What can hang from each mark:
sanap: kidel rifegi sune
tafef: sune
fuvak: rifegi
rifegi: fuvak sanap tudunar
kidel: sanap tudunar
tudunar: kidel rifegi sune
sune: sanap tudunar

Each row was made from one small tree. The marks that hang from a mark follow it in brackets, in alphabetical order. Every link used is in the known rows. Write each row's tree.
Known rows:
kidel(sanap(sune)): [51 -49 -85 80 125 102 -51 -79 212 -45 -32 -136 -6 -110 -181 -65 30 -237 -226 166 111 -117 -20 142 -210]
tafef(sune(sanap)): [-22 -52 -48 72 112 35 -31 188 69 -279 103 -312 6 -104 225 104 158 -169 -79 -134 99 -209 -28 -154 -146]
tafef(sune(tudunar)): [-229 -76 15 8 113 -164 -28 221 56 -165 129 -217 12 -21 94 -33 55 -71 -57 66 -12 68 -57 -35 -87]
tafef(sune(sanap tudunar)): [-176 -36 42 102 50 -177 5 221 5 -190 214 -245 75 -98 133 108 116 -92 -8 -87 137 -61 -119 -117 -123]
tafef(sune(sanap tudunar(kidel rifegi))): [-166 326 308 64 -119 -411 21 114 -42 -163 480 -291 -38 -279 -155 44 198 101 495 -202 -40 -50 -47 -174 -53]
kidel(tudunar(rifegi(fuvak) sune)): [-263 -117 46 -136 26 -189 4 47 19 -66 151 76 -195 -8 -201 -141 -189 254 200 -151 -387 512 236 -168 141]
rifegi(tudunar): [180 69 -89 87 193 148 -182 173 130 -56 -97 190 2 94 32 -24 27 64 -170 152 -29 -29 79 -30 33]
sanap(kidel(tudunar) rifegi sune): [61 -40 93 -25 6 -23 44 -207 -203 75 -263 -140 242 -8 86 -7 -61 -6 -126 136 104 -265 -77 296 167]
kidel(sanap(rifegi(fuvak)) tudunar(sune)): [-109 -16 14 -116 93 -87 169 -234 -81 -25 -35 135 83 -18 -218 -94 -221 -51 -13 -32 -315 107 175 -22 54]
fuvak(rifegi(sanap)): [29 -37 -120 -69 13 288 -127 -59 220 -105 76 102 -203 102 93 -45 63 68 -105 -75 -104 112 12 20 -65]
kidel(sanap(rifegi(fuvak tudunar))): [295 174 -8 69 104 192 95 -147 -46 130 -158 308 77 193 -89 -40 -64 -200 -112 96 -121 -103 192 -85 41]
sanap(kidel rifegi(fuvak) sune): [95 -180 18 -20 12 129 87 -105 -194 161 -351 -20 84 210 318 26 33 -170 -113 35 262 -144 -54 106 115]
rifegi(sanap(sune)): [140 -241 -137 3 50 137 -66 210 78 -111 -21 -64 -39 71 175 97 51 -79 -227 20 111 29 -90 23 -238]
rifegi(fuvak sanap(sune) tudunar(kidel)): [358 143 17 70 31 5 64 181 -48 46 133 238 113 260 151 137 -53 -33 125 -89 31 257 107 -153 -253]
kidel(sanap tudunar(rifegi(fuvak) sune)): [-237 4 -24 -99 -53 -167 84 -145 129 23 207 122 -135 -163 -561 -153 -280 70 194 -94 -442 393 280 -139 7]
kidel(tudunar(rifegi(sanap))): [57 -58 -79 -50 -191 -19 -50 114 32 -189 177 10 -199 -82 -314 36 -127 239 28 -131 -385 264 108 -80 -55]
tudunar(kidel): [162 155 -18 25 86 -28 -128 133 71 -360 44 -48 -255 -137 -30 -98 178 102 81 4 -106 -95 2 -34 -107]
sune(sanap(kidel) tudunar): [5 46 -111 193 -148 -35 -25 161 -40 -38 -40 -6 11 -167 -89 125 27 87 -63 38 228 -162 -179 -7 13]
sune(sanap(rifegi)): [181 -42 72 42 93 127 -75 30 -112 -236 -145 -84 -72 -43 222 70 236 -6 -157 -56 118 -392 -113 0 101]
tudunar(rifegi sune): [-222 -41 12 -148 102 -83 -187 106 166 -26 69 -8 -245 -158 -105 -156 79 211 147 16 -173 98 45 -109 158]
tafef(sune(sanap(kidel))): [-10 -5 -158 85 -66 84 34 128 -4 -81 -19 -309 131 -186 160 155 59 -156 -29 -85 198 -374 -54 -123 -95]
tudunar(rifegi(fuvak sanap(kidel)) sune): [-68 -108 -231 -151 -240 43 76 152 -9 187 31 148 -133 -24 -93 59 -162 155 193 -139 -167 248 111 -289 49]
fuvak(rifegi): [-75 1 -11 -37 159 224 -210 -144 274 -138 25 44 -233 59 109 -193 134 58 -92 18 -65 43 24 103 83]
kidel(sanap tudunar): [84 62 -147 87 23 34 -6 -81 165 -242 14 -6 -73 -198 -462 -73 -165 -53 -178 61 -283 10 121 63 -168]
sanap(kidel sune): [60 -109 -129 44 23 109 -86 40 54 52 -221 -128 40 -52 115 6 43 -77 -186 148 257 -179 -103 156 -20]
fuvak(rifegi(sanap(sune) tudunar)): [93 121 38 2 126 196 -138 -103 211 232 107 231 190 284 272 27 6 -9 -86 40 105 126 17 126 -34]
fuvak(rifegi(sanap(kidel sune(tudunar)))): [-160 41 -13 6 -156 40 -24 -150 91 274 68 91 114 96 63 27 -40 21 -34 86 216 121 -185 219 -24]

Write each row's tree:
[40 -166 -17 -43 -57 29 -95 131 83 0 84 -116 -142 -6 8 74 75 44 -6 -36 12 82 -38 -13 -93]	tudunar(rifegi(sanap(sune)))
[-215 -71 190 23 2 -233 -145 47 94 61 134 -120 -140 -39 -115 -96 108 94 33 104 92 180 -120 137 78]	sanap(sune(tudunar(rifegi)))
[-74 -32 126 24 1 -107 9 -97 -182 202 -235 -52 183 14 153 7 80 -17 -110 228 317 -281 -251 298 185]	sanap(kidel rifegi sune(tudunar))
[174 -43 7 71 -141 77 166 -109 -310 -67 -161 50 96 35 36 140 -121 -2 -38 -190 14 -153 43 -52 130]	sune(sanap(kidel(tudunar) rifegi(fuvak)))
[-140 -29 -74 -45 -147 -6 26 58 -30 140 37 55 -74 -134 -69 61 -49 136 255 -188 41 40 61 -274 157]	tudunar(rifegi(fuvak) sune(sanap(kidel)))
[100 -67 38 -24 44 123 -11 -118 -108 132 -337 -140 162 18 270 -10 109 -99 -156 171 295 -393 -154 241 145]	sanap(kidel rifegi sune)
[-128 -94 -8 -154 22 -61 140 -116 -210 89 -203 108 113 46 52 -41 -215 112 26 -44 -165 38 95 -33 231]	sanap(kidel(tudunar(sune)) rifegi(fuvak))
[-181 -44 -170 -66 14 -73 -25 41 13 11 -93 -21 95 -204 -146 -52 -193 207 -29 78 -162 32 42 39 103]	sanap(kidel(tudunar(sune)))
[-29 -69 167 51 47 -105 158 -205 -95 129 -48 37 89 154 -68 -49 -13 -263 -128 101 125 51 -65 137 -55]	kidel(sanap(rifegi(fuvak) sune(tudunar)))
[157 30 91 -42 -155 -93 58 111 -47 -48 240 -9 -216 79 -28 43 48 46 316 -235 -80 327 81 -160 -201]	tudunar(kidel rifegi(fuvak sanap(sune)))
[53 271 39 -53 230 72 -11 -162 88 219 -129 257 266 -83 -112 -97 -28 -30 -24 255 -122 -305 90 18 161]	kidel(sanap(rifegi(tudunar(sune))))
[64 -42 31 111 -150 -17 150 18 -292 81 -148 96 40 81 115 122 28 -3 -10 -68 219 -175 -123 -71 155]	sune(sanap(kidel rifegi(fuvak)) tudunar)
[64 -82 111 19 75 -25 182 -319 -93 3 -84 -14 112 96 -131 -30 -144 -241 -145 -14 -74 81 108 157 -77]	kidel(sanap(rifegi(fuvak) sune) tudunar)
[-53 149 185 22 -144 -299 2 107 -57 -125 291 99 -352 6 -265 -131 67 198 382 -138 -206 378 66 -158 2]	sune(tudunar(kidel rifegi(fuvak)))
[-140 19 233 30 63 -186 62 52 -179 -126 86 -244 162 -44 271 100 204 -96 -12 -65 153 -303 -164 -29 57]	tafef(sune(sanap(rifegi) tudunar))
[-166 436 201 22 -162 -386 84 -75 111 -47 433 -239 -56 -374 -508 -125 70 -56 463 20 -228 16 65 -75 -165]	tafef(sune(tudunar(kidel(sanap) rifegi)))
[-113 11 10 -153 42 -67 21 -148 -150 64 -215 -13 188 -145 -17 -61 -126 181 10 84 -141 -202 -10 117 281]	sanap(kidel(tudunar(sune)) rifegi)
[136 461 148 40 158 64 -189 -181 195 -6 170 253 -36 82 14 -170 124 174 238 35 -95 28 105 48 96]	fuvak(rifegi(tudunar(kidel)))
[-312 -110 120 -24 -45 -246 48 161 -1 -26 257 -142 -141 102 -31 -61 -7 -28 200 -115 -138 382 94 -207 -9]	tafef(sune(tudunar(rifegi(fuvak))))
[276 318 330 24 231 -77 -48 -95 -116 63 -70 78 223 101 235 -32 176 15 138 138 152 -287 -45 161 97]	sanap(rifegi(tudunar(kidel)) sune)
[84 -166 -151 -23 -274 111 88 111 -50 212 -20 -13 -59 118 -2 132 -104 -37 46 -116 67 198 41 -115 -75]	tudunar(rifegi(fuvak sanap(kidel sune)))
[0 -32 137 -12 115 26 32 32 -122 -209 -12 -315 100 -37 364 111 238 -188 -54 -113 122 -434 -73 -81 12]	tafef(sune(sanap(rifegi)))
[-222 105 -146 -164 -93 58 5 -180 135 143 77 160 105 -61 -86 -19 -237 242 75 -66 -227 166 62 65 90]	fuvak(rifegi(sanap(kidel(tudunar(sune)))))
[2 -13 -108 -31 -92 247 -52 -188 157 214 -32 9 76 81 170 30 2 -38 -93 30 197 -25 -89 169 -59]	fuvak(rifegi(sanap(kidel sune)))
[140 -306 -156 7 32 152 43 211 -2 -86 -8 13 -101 268 248 130 -29 -141 -204 -120 80 293 17 -104 -265]	rifegi(fuvak sanap(sune))
[217 -187 -370 26 -194 267 96 242 -59 -31 -151 140 -137 113 39 139 -140 -44 -146 -99 -42 142 56 -217 -160]	rifegi(fuvak sanap(kidel))
[-45 56 184 62 74 -108 39 -201 -19 94 -73 -56 135 -43 -129 -77 82 -193 -140 241 154 -194 -176 272 3]	kidel(sanap(rifegi sune(tudunar)))
[-103 -78 -25 96 -25 -88 -56 87 -1 137 -111 -70 104 -25 34 6 -9 -11 -118 219 307 -38 -201 207 -6]	sanap(kidel sune(tudunar))
[150 -145 -97 3 -54 211 78 -31 -191 20 -317 57 -81 143 182 -17 7 -62 -113 10 31 -183 32 -43 161]	sanap(kidel rifegi(fuvak))
[-32 -96 -12 -58 74 201 -112 -116 218 28 80 18 -34 152 250 -13 86 -46 -116 -34 91 137 -72 141 -116]	fuvak(rifegi(sanap(sune)))
[170 -140 -253 32 -101 172 -1 136 23 77 -144 -51 93 -21 114 147 -30 -83 -204 75 207 -103 -112 61 -166]	rifegi(sanap(kidel sune))
[-30 429 144 75 -181 -255 -7 -115 118 -83 304 11 -229 -349 -676 -146 64 125 360 76 -245 36 10 -14 -82]	sune(tudunar(kidel(sanap) rifegi))
[-13 -37 -85 -27 263 26 -67 227 81 113 -33 341 41 208 142 -41 -131 88 -22 35 -97 295 182 -219 84]	rifegi(fuvak tudunar(sune))
[116 -106 -40 -26 -97 65 118 -106 -247 -42 -255 57 36 128 14 4 -164 21 -73 -44 -133 4 108 32 150]	sanap(kidel(tudunar) rifegi(fuvak))
